Each row was made from one walk, in order. Every step used is in the known rows, and no mark comes twice. Write each row's walk.
(in the rows, 128 means zero)
Known rows
mera-zozon-relo-belapet: [117 170 152 181 193 143 125  92 116 139 151 153  74 176  50 116 115 149
 153 145 162 120 133 181]
zozon-relo-mepin-mera-belapet: [126 132 144 186 242 128  85 110 143 146 161 133  90 154  80 117 156 146
  97 149 131 112 107 137]
belapet-relo-mepin-mera-dolap: [129 136 147 193 201 135 101 125 125 146 145 123  87 143 149 105 143 162
 118 127 109  94 147 149]
belapet-relo-zozon: [141 146 143 184 177 130 113 161 120 126 161 131 133 232 114 123 150 142
 100 117 141 101 138 122]
relo-zozon-mera-mepin: [185 128 159 194 128 140 111 104 135 119 159 122 125 132 125 123 150 102
  96 137 148 122  61 108]
dolap-relo: [161 140 140 161 181 133 153 137 149 144 160 121 123 133 107 119 118  97
 111 141 119 139 175 161]
zozon-mera: [156 136 142 132 117 140 119  88 134 135 163  99 122 143 146 119 134 129
 123 141 122 117 126 111]
dolap-relo-mepin: [130 123 135 177 195 127 110 117 144 144 148 103 141 119 128 116 144 106
 121 150 142 112 185 179]
belapet-relo-mepin-mera-zozon: [ 94 145 155 170 181 118  92  74 128 153 160 135  63 101  96 109 143 123
 129 136 174 113  60 146]
dolap-mera-belapet-relo: [140 153 136 187 180 148 127 191 128 162 179 121 122 187  84 117 168 158
  80 124 123 111 199 121]
belapet-relo-mepin-mera: [130 132 146 169 213 126 111 150 145 147 153 134  85  90 139 110 149 137
 113 135 167 101 112 129]
belapet-relo-mepin: [121 132 131 192 172 141 107 163 126 147 148 104 141 140 140 116 156 146
 118 132 149 103 191 151]
belapet-relo: [150 152 135 181 147 152 150 205 124 150 161 120 119 167 123 119 136 155
 107 114 129 123 184 124]
kovamov-dolap-relo-mepin: [127 121 142 176 203 125  91 123 131 141 150  88 141 113 114 113 148 108
 110 150 127 116 207 186]
zozon-relo-mepin: [130 137 136 185 196 127  78 108 123 133 130 113 120 142 131 121 150 156
 134 152 131  93 168 156]
mera-dolap-relo: [159 141 144 182 191 139 139 129 138 146 156 114 116 154 111 113 122 112
 113 134  87 127 196 175]
mepin-mera-dolap-relo-zozon: [145 138 153 180 218 116 108 106 137 126 159 135 114 210 106 117 139 109
 101 131 122 101 123 150]
kovamov-dolap-mera: [124 130 145 123 165 115  89 103 106 149 168 108 140 120 121 107 162 156
  82 158 100  96 216 149]
relo-zozon: [129 129 142 163 174 116 101 100 122 119 154 135 142 227 129 125 140 138
 108 136 135 104 107 136]
mepin-mera-dolap-relo-belapet: [134 149 152 181 223 149 157 123 142 148 162 146  89 152  77 108 110 113
 134 140 148 125 162 197]
zozon-mera-dolap-relo-mepin: [135 128 140 183 189 134  93  99 140 144 146  90 133 132 134 112 148 110
 127 147 119 100 188 175]
relo-mepin: [110 115 130 170 170 127  94 104 129 140 142 107 147 133 154 118 144 142
 127 152 141 106 158 167]

Write each row's walk
[133 147 143 187 200 126  97 149 122 137 173 130 138 247  88 121 172 146
  82 124 136  92 147 121]  dolap-mera-belapet-relo-zozon
[189 128 156 189 113 148 129 114 137 127 158 120 120  96 131 121 143 104
 101 138 139 132  78 111]  zozon-mera-mepin
[124 127 149 185 251 125  90 121 145 151 170 116  98 137  72 111 157 120
  81 147 127 124 133 153]  kovamov-dolap-relo-mepin-mera-belapet
[146 137 148 183 199 122 108 105 130 124 157 126 130 227 106 119 139 113
 103 131 113 103 141 157]  mera-dolap-relo-zozon
[ 97 141 157 164 192 112  92  52 137 151 163 135  64  94  92 108 136 105
 128 144 170 117  59 159]  dolap-relo-mepin-mera-zozon
[124 134 134 196 184 146  93 152 133 150 159  92 137 164 116 117 171 141
 110 133 146 102 179 140]  zozon-mera-belapet-relo-mepin
[116 122 142 178 232 127  96 106 146 149 165 131 103 152  94 115 153 139
  93 147 138 118 104 142]  relo-mepin-mera-belapet
[ 94 142 148 138 146 112  93  35 115 158 171 133 102 127  98 111 148 136
 119 153 143 106 105 152]  dolap-mera-zozon
[169 147 148 172 174 142 135 115 143 143 161 102 112 151 115 113 127 103
 116 134  88 122 189 155]  zozon-mera-dolap-relo
[123 121 145 153 213 118 102 107 146 142 148 135  87  81 151 111 139 134
 117 149 161 105  91 139]  relo-mepin-mera
[131 145 148 186 203 126  85 155 114 134 176 120 135 246  75 118 176 149
  73 125 128  93 165 124]  kovamov-dolap-mera-belapet-relo-zozon
[138 133 140 168 159 142 107  97 140 144 176 104 126 188  90 121 150 134
  96 142 109 127 122 122]  zozon-mera-belapet
[168 125 151 183 144 131 120 119 130 140 160 140 129  85 132 119 157 125
  84 151 139 117 112 127]  dolap-mera-mepin
[131 137 150 188 210 128  86 100 122 137 135 128  80 138 145 108 141 165
 125 136  96  90 139 152]  zozon-relo-mepin-mera-dolap
[166 123 158 182 153 130 104 124 116 137 163 127 127  80 116 114 160 123
  71 149 123 119 137 138]  kovamov-dolap-mera-mepin
[121 130 136 156 191 126 101 102 133 158 178 126 137 184  89 117 165 153
  80 154 107 109 160 141]  dolap-mera-belapet
[147 136 145 168 195 117 117 115 138 123 160 131 138 214 102 123 137 104
 102 136 134 113 133 148]  dolap-relo-zozon
[145 153 142 195 199 148 137 200 136 155 174 129  94 172  82 116 152 150
  88 115 136 124 152 114]  mepin-mera-belapet-relo
[135 170 151 176 175 125  90  82 109 135 143 137  65 162  74 121 128 159
 136 140 121 114 116 139]  mera-zozon-relo
[132 125 153 160 235 115 103 122 147 143 154 122  84  67 125 106 142 111
 104 148 152 111 128 153]  kovamov-dolap-relo-mepin-mera
